Each row was made from one small tree. The marks that hang from a mark follow it in brackets, in alphabetical order. Every link used is in the known rows. Write each row's tree.
Known rows
gabav[pafise]: [-14   9   1   5 -17  -6 -16   6 -13  -6 -12  13  -4   9 -18  -8   7   1
  10  11  -5  -7  -2 -11   3   7  -3   4  11   6  28 -23  14   1  -6  10
 -13  20 -12  -6  10   0 -23 -13   0  -1   8  16  -4  12   3   4   1  -4
  -9  -6  -3  15 -14  -5  -7]
gabav[pafise[filub fitad lagag[sute]]]: [ -2  11   1   5   2  -9  -7  -4 -16  -7  -5   6  -3  11 -26 -15   2  11
  12  -7 -31   8   0 -11  -2   7   4  14   9  -7  12 -20   5 -10  -9   3
  -6  15 -27   0   9  -1 -15 -12  -3   9  19  15  -9   8  12  -4  -2  -1
  -6   6   1  30 -28  -6 -30]
gabav[pafise[fitad]]: [-11  10   6   5 -13  -8 -13   0 -16  -8 -11  13  -2   8 -16  -7   2   6
  12   2 -10  -2  -2  -8   3   3   0   3   9   0  29 -19   9   0  -6   2
 -14  18 -14 -10  12  -1 -18 -12   2   0   6  13  -7   8   4   1   4 -12
 -10   1  -2  20 -22  -4 -18]
garo[lagag[sute[gabav[pafise]]]]: [  8  12  -2  -9  -4  -7 -22   7  -9 -14 -15   7   0   9 -26 -10   5   2
   8  -5 -17 -10  11 -10   1  10 -13  18  10   8  24 -28   9  -5  -7  -5
 -16  27 -31   5  12   1  -6 -15  14   3   0  29 -14   8  -3  14   7   7
  11  -8  -1   7 -11 -10   5]
gabav[pafise[filub[lagag] fitad]]: [-14  10  10   6  -1  -6 -12  -3 -13  -8  -3  10  -3  12 -25  -8   1   9
   7   0 -21  -2  -8 -16   8   2   5   9  10 -11   9 -24   6  -2  -5  -4
  -1  15 -17  -9  15   4 -16 -10   0   3  18  12  -7   7   2  -3  -6 -12
 -16   6   4  26 -29  -4 -27]
garo[lagag[sute[fitad[pafise]]]]: [  6  11  -1  -4   0 -15 -19   5  -3 -11 -21   4   3   5 -22  -8   6   3
  18   0 -22  -6  18  -5  -5  12  -9  14  16   7  23 -23  17  -3  -6 -15
 -20  16 -22   0  19   5  -9 -20  14   1   3  30 -19   6  -8  14   6   3
  16  -4  -1   1  -9   4   7]
sute[gabav[pafise[filub[lagag] fitad]]]: [-11   6  12   2  -3  -4 -12   4 -22 -14   3  14  -4  14 -26 -11  -4  -2
   8  -9 -18  -5   0 -24  14   3   6  14   4  -5   6 -30   3  -6 -11   0
   2  22 -27  -6  14  -1 -12   0  12   7  13  17  -4   8  -4   4   2  -7
 -10   2   4  22 -33  -7 -17]
fitad[pafise[filub lagag[sute[gabav]]]]: [  1   3   7  10  -1  -9  -2   5 -12 -14 -13   4  -7   9 -29 -19   8  -1
  18  -3 -31   8  17 -16   3  12   5  20   7   2  -1 -26  13 -10 -12   5
  -8  11 -25  10  17   3 -19 -10  10   9  25  23 -14   7  -3   3  -5   6
   4  -2   1  14 -18  -2 -22]
lagag[sute[gabav[pafise[filub fitad]]]]: [  7  10   1   1 -13   2 -13   0 -12 -10  -5  10  -3  15 -29 -11  -3  -1
  12 -11 -22   0   9 -14   5   9   0  13   6  -3  19 -32   5  -5 -12   0
 -12  25 -34  -1  11  -3 -10  -9   8   6  11  26  -3  10   7   7   7   5
   4  -6   2  16 -16  -8  -7]
sute[fitad gabav[pafise[filub]]]: [-20   8   7   2  -5  -6 -17   8 -24 -12   5  14   4  19 -24 -11 -10 -12
  24  -2 -11  -4  16 -27  10   9   8   7   7   0  15 -31  14  -2 -15   0
   9  23 -28 -13  15  -5 -14   9  12   4  10  23  -4  16  -8  11   9  -1
  -6   2   3  18 -31   6  -1]
sute[gabav]: [ -2   2  -3   3 -10  -6 -11  13 -20 -19  -8  15  -4  13 -21 -11   8  -7
   7  -2 -10  -5   7 -19   8   8   3  14   1   8  18 -28  10  -5 -10   6
  -8  25 -23  -5  12  -2 -16  -3   7   3   3  25  -4   8  -8   7  10  -1
   6  -7   2   3 -15  -8  -3]
fitad[lagag pafise[sute]]: [ -4   5  18  10 -16  -8  -6  10 -20 -12 -18   6 -17  -3 -24 -12   9  -3
  10   2 -16  -5   9 -11  -3  21  -2   5  17  10  14 -27  42  -8  -9   8
 -34  -2 -14  -2  22   7 -28 -23   4   0   5  13 -25  -3 -13  -1  -9   0
  -8  -5  -7   7 -21  21  11]
filub[lagag[sute[fitad[pafise] gabav]]]: [ -2   5  10   9 -10  -7  -9   1  -8  -6 -11  18  -9  10 -27 -10   1  -4
  17  -2 -22 -10  12 -24   7   9   2  17  16   1   6 -34  10   4 -13 -20
  -8  11 -24  -3  17   6 -15 -15  12  13  12  31 -10   2 -14  12  -2   0
   9  -4   2  -6 -20   1  16]
pafise[fitad]: [ -1   4  -2   5  -5 -11  -8   5 -12 -17 -13   8  -1   9 -15  -8   7   7
   5  -6 -17   3   0  -9   0   3   3   9   4  -1  22 -19   9  -4  -8  -4
 -18  17 -15 -13  15   0 -16 -15  -2   2   6  17  -8   2   3  -1   9 -10
   2   2   2  10 -18  -2 -20]
sute[fitad[lagag pafise] gabav]: [-15   2  21   7 -10 -14 -12  12 -24 -15  -9  15  -4  10 -20 -10  -7 -14
  22  -5 -13  -3  24 -30   4  15   4   8  11   9  24 -34  36  -5 -17  -7
 -10   6 -28 -14  23  -1 -18  -1  24   5  -2  27 -14   4 -24   8   8   0
   2  -4  -4   6 -29  22  17]
lagag[sute[gabav[pafise[filub]]]]: [  4  10  -3   1 -16   3 -14   4 -10  -9  -6  11  -5  16 -30 -12   3  -4
  12  -3 -19  -3   9 -16   5  12  -1  14   7   1  18 -34   7  -3 -13   4
 -11  26 -31   3  10  -1 -13  -9   6   6  12  28  -3  12   6   8   5   7
   6 -10   1  13 -11 -10  -1]
garo[lagag[sute[fitad[pafise[filub]]]]]: [  4  10  -2  -3   7 -13 -18   3  -2 -15 -16   0   5   7 -25 -11   5   3
  16   0 -28  -3  19  -7  -4  11  -6  15  14   3  16 -25  18  -6  -5 -13
 -15  16 -24   2  20   5  -7 -17  13   1  10  29 -18   6  -6  12   5   4
  13  -1   0   6 -10   5  -2]
sute[fitad]: [-12   5  -6   9  -4 -16 -12   8 -15 -10 -10  11   5  12 -15  -9   3  -4
  15   5 -10  -2  10 -16  -1  11   5   5  10   6  23 -21  21   2  -9  -8
  -7  15 -13 -17  14   1 -19  -8  -1   4   7  25  -7   8  -7   7  10  -6
   7   0   1   1 -16   7   4]
lagag[sute[gabav]]: [ 12   7  -9   2 -16  -2 -11   8  -9 -12 -12  12  -6  15 -25 -12   7  -3
   9  -4 -17  -4  11 -15   2  11  -2  17   5   7  21 -32   8  -3 -12  -2
 -18  24 -29   0  11  -1 -13 -13   5   9   3  32  -4   8   1  10   9   7
  17 -12   0  -1  -5  -9   8]
lagag[sute[fitad[pafise[filub]]]]: [  0   8   1   9 -11  -7  -9   1  -3  -7 -13   6   0  12 -25 -11   1  -2
  23   3 -25   1  20 -11  -2  13   3   7  14   0  18 -28  19  -1 -11  -8
 -13  11 -19  -4  18   2 -16 -15   5   6  17  29 -10  10  -1   9   3   3
  12  -5   1   4  -8   9   0]
filub[lagag[sute[gabav[pafise[fitad]]]]]: [  4   8   6   5 -11  -4 -12  -3 -11  -5  -9  17 -12  12 -27  -9   1   4
   6  -7 -21 -12  -2 -21   7   5  -2  18  12  -2   9 -32   2   1 -11 -14
 -12  16 -27  -3  10   5 -12 -17   7  13   9  27  -6   1  -3   7  -2  -3
   4  -3   2   4 -23 -11   6]

Which tree is each row?
[-19   8   5   5  -2 -15 -14   8 -32  -9  -1  20  -1  14 -20 -15  -7 -11
  26  -3 -12  -4  14 -25   5  11   5  11   9   6  19 -26  14  -2 -17  -2
   7  20 -30 -12  11  -5 -17   4  12  10   5  24  -5  12  -8  10   9  -1
  -2   3   2  12 -35   4   5] => sute[fitad gabav[pafise[lagag]]]
[  1   6  -2   6  -6  -8 -11   3  -9  -6  -8  17  -9  15 -26  -9   1  -2
  11  -3 -21 -12   5 -26   5   9   2  19  14   2   9 -33   9   4 -11 -20
  -6  16 -25  -6  12   6 -13 -13   7  14   9  32  -6   3 -10  10   2   1
  12  -4   5  -8 -20  -4  18] => filub[lagag[sute[fitad gabav]]]
[-10  13  -2   7   2 -12  -9  -1 -16  -4  -5   7  -2  14 -27 -16   4   3
  19   4 -26   4   5 -15  -2  12   4  12  13  -1  14 -22  14  -6  -9   4
  -1  15 -27  -2   8   0 -19  -9  -3   8  20  20  -8  13   8   1  -3   3
  -5   1   0  23 -24  -2 -15] => gabav[pafise[filub lagag[sute[fitad]]]]
[  6   8  -6   3 -12  -5 -12   6 -13  -9  -8  14  -3  16 -25 -10  -3  -8
  19  -6 -19  -4  18 -18   1  14   0  13   9   6  25 -32  14   0 -15 -10
 -11  22 -31  -5  12  -2 -12  -9   7  13   2  36  -4   9  -3  13  14   7
  18  -7   2  -1 -15   1  16] => lagag[sute[fitad gabav]]
[  9  11  -6  -8   3 -13 -22   7 -10 -15 -13   8   3  11 -25 -11   3  -1
  12  -8 -21  -9  19 -13  -2  12  -8  19  11   9  22 -27  12  -7 -10 -14
 -13  26 -32  -1  15   2  -3 -11  14   4  -2  35 -15   7  -8  16  13   6
  18  -5   2  -1 -14  -1  12] => garo[lagag[sute[fitad gabav]]]
[  3  13  -1  -9   0 -10 -23   6 -12 -11 -12   9   3  11 -25 -10  -1  -2
  16  -5 -18  -9  16 -12   0  11  -9  15  13   7  25 -28  10  -4 -10 -12
 -12  26 -32  -1  14   0  -5 -11  17   5  -2  32 -15  10  -7  17  11   6
  13  -5   0   6 -17  -2  13] => garo[lagag[sute[fitad gabav[pafise]]]]
[ -4   5   6   6   5  -7  -8  12 -31 -19   8   5  -5  14 -33 -15  -4 -10
  14  -9 -25  -3  12 -23   5  19  11  12   9  -1  -2 -31  34 -14 -14   3
  -4  13 -33  -9  17   1 -15   1  -5   9  12  19 -20   6 -11   3   3   3
  -8   5   5  14 -38  20   4] => pafise[filub sute[fitad[lagag] gabav]]
[  2   4   7   9  -9 -11  -1   5 -14 -12 -18  11 -11   4 -23 -19  10  -2
  20   0 -25   4  16 -14   0  12   0  19  10   9   7 -24  12  -7 -13   4
 -16  10 -22   7  15   1 -22 -16  13  10  14  25 -14   3  -6   7  -3   5
   8  -5  -2   3 -16  -2  -7] => fitad[pafise[lagag[sute[gabav]]]]
[  3   9   7   0 -10  -4 -15   7 -14 -11 -10   5  -8  14 -31 -10   5  -2
   4  -5 -21  -2   5 -23  -1  15  -2  12  10   5  28 -36  30  -9 -11   3
 -21  11 -34  -1  12   0 -15 -11   8   4   3  25  -8   5  -3   2   2  10
   2 -14  -5  16 -16   3  11] => fitad[lagag[sute[gabav[pafise[filub]]]]]
[ 11   6 -10   5   1 -13  -4   8 -18 -12 -13  10 -10  12 -24 -19  12   1
  10  -6 -28   3   7 -16  -1  13  -1  25   5  10  12 -23  10  -8 -12   0
 -12  19 -32   6   7   0 -19 -14   0  14  10  29  -8   5   2   4   4   8
  17  -5   2   2 -16 -11  -3] => pafise[lagag[sute[gabav]]]
[ -5   7   2  10   6 -10  -8   9 -24 -14   3   2  -4  13 -31 -13   2  -3
  11  -3 -25  -2   7 -16  -2  20   9   7  13  -2   2 -25  37 -11  -9   3
 -11   7 -22 -10  17   4 -20  -9 -13   4  15  16 -23   5  -5  -1  -1   0
  -8   6   3  14 -31  22   0] => pafise[filub sute[fitad[lagag]]]
[  3   4  -3   5   3  -3  -8   3  -5 -13  -4   6  -6  18 -33 -11  10   1
   3   0 -28  -3   0 -23   7   7   6  21   8  -4  -3 -34   9  -5  -7  -6
  -2  18 -25   3  13   7 -12 -11   0  10  22  26  -4   5  -2   3  -5   1
   4  -5   6   8 -16 -10 -12] => pafise[filub[lagag[sute[gabav]]]]
[  7   5   1   8  18 -11   3   6 -36 -23   9   6  -8  11 -30 -25  -1   3
  12 -24 -40   7   4 -13   6  13  13  24   0  -6 -22 -18   9 -22 -16   6
  -4  17 -36   0  12   0 -15  -4 -10  14  21  13 -23   1   2  -4   0  -1
  -7  18  11  22 -47   2 -33] => pafise[filub fitad lagag sute[gabav]]
[ -2   5  -4  10  19 -15   0  10 -38 -19  10   8  -5  13 -31 -26  -1  -6
  21 -12 -33   1  12 -20   4  19  14  22   7   0 -18 -21  19 -15 -16   5
   7  16 -35  -2  11   0 -18   1 -10  15  21  19 -20   7  -4   3   0   3
  -3  13  11  13 -44   9 -13] => pafise[filub lagag sute[fitad gabav]]
[  3   5  15   8 -19  -7  -8   6  -4  -9 -26   6 -13   2 -25  -9  10   0
  11   3 -21   0  13 -14  -6  18  -5   9  16  10  30 -32  36  -5  -9  -1
 -36  -1 -20   1  22   5 -22 -24  12   1   4  24 -16  -1  -9   2  -4   4
   5 -14 -11   6  -7  12  14] => fitad[lagag[sute] pafise]
[  2   7 -12   9  16 -17  -4   3 -12 -11  -5   2   0  17 -28 -20   9   3
  15  -4 -38   8  11 -17  -5  14   7  21   9  -1   4 -21  16 -11 -10  -2
   0  12 -29   1  10   3 -17  -9  -8  15  23  27 -11   8   5   1   0   7
  10   1   4  12 -19   0 -19] => pafise[filub lagag[sute[fitad]]]
[  9   6   3   6  -7  -3  -5   7 -31 -20  -1  12 -10   6 -22 -15  -4   1
  11 -19 -19  -4   4  -7   5  12   5  14   3   0   1 -22   9 -10 -14   0
 -20  20 -27  -9  14  -1 -16 -11  -3   7   5  16 -18   1  -2   4   8  -5
  -4   8   5   7 -33   4  -4] => pafise[fitad sute[gabav]]
[  1   5  19   5 -11  -4  -7   8  -9 -15 -14   3  -9   8 -32 -12   4  -4
  11  -6 -28   4  18 -22   2  17   2  12  11   2  16 -37  35 -11 -11   1
 -24   4 -31   5  22   2 -17 -11  18   4  13  24 -15   3 -11   2  -5   8
   0 -12  -7  16 -15  11   2] => fitad[lagag[sute[gabav]] pafise[filub]]
[ -6   3  11  12  -6  -5  -5   1   0 -10 -14   6  -8   7 -27 -12   9   3
  12   7 -26  -2   9 -15   6   7   5  13  13  -2  -1 -30  16  -2  -7  -4
 -12   7 -12   5  21  10 -20 -18   6   5  27  20 -12   5  -6   3 -11  -2
  -1  -4   1   8 -12   0 -16] => fitad[pafise[filub[lagag[sute]]]]
[-16   4   6  15   7 -20  -4   6 -17 -12  -9   7   2   9 -20 -17   3  -3
  26   3 -25   7  18 -18  -1  11  11  10  12   1   7 -20  23  -4 -11  -4
   0   6 -17  -6  21   3 -22  -5   6   6  21  20 -14   8  -8   4   0  -3
  -1   6   1  11 -25  13 -17] => sute[fitad[pafise[filub lagag]]]
[ 10   7   6   0  -8  -9 -10   4 -14 -17 -14   9  -6   9 -22  -7   1   4
   2 -16 -25   2   4 -17  -4  11   0  13   6   1  28 -29  23 -11 -12 -10
 -28  11 -30 -10  17  -1 -12 -15   8   7  -4  24 -11  -3  -2  -1  10   0
   8  -5  -3  11 -22   4   2] => pafise[fitad[lagag[sute[gabav]]]]
[  1   3  -3   9  21 -19  -1   3 -18 -20  -3   2   1  13 -22 -19   9  11
   5 -12 -37  12  -1 -14  -2   4  10  20   1  -7   0 -12  10 -17  -7   1
  -2  12 -24  -5  13   1 -16  -7  -8   9  23  14 -13   1   7  -9   1  -6
  -1  12   6  24 -32  -4 -46] => pafise[filub fitad lagag]
[  7   4  -1   5  -9  -4 -10   3  -5  -9 -12  15 -12  13 -26  -9   9   0
   3  -4 -21 -12   0 -21   6   7  -1  21  12   4   7 -34   5   1  -9 -13
 -13  17 -25   0  11   7 -14 -18   3  13  10  31  -6   1  -7   8  -2   1
  12  -8   3  -6 -13 -12  12] => filub[lagag[sute[gabav]]]
[  7   5   4   5   5  -5  -6  -1  -8 -15  -1   7  -2  16 -29 -10   2   8
   3 -15 -34   0   0 -21   7   3   8  20   5 -12  -2 -30   3  -8  -9 -15
  -6  16 -28  -4  16   5  -7 -10   1  11  20  22  -8   0   1   0   0  -4
   2   4   9  15 -27  -7 -24] => pafise[filub[lagag[sute[gabav]]] fitad]
[  4   9 -12   9   4 -18  -5   3 -15  -7 -14  10  -6  11 -20 -18  10   2
  17  -2 -28   2   9 -12  -8  13   1  19  12   8  17 -18  16  -5 -11  -6
 -10  13 -25  -3   8   2 -19 -14  -4  14  10  29 -10   4   2   4   4   5
  15  -1   1   1 -17  -1   1] => pafise[lagag[sute[fitad]]]
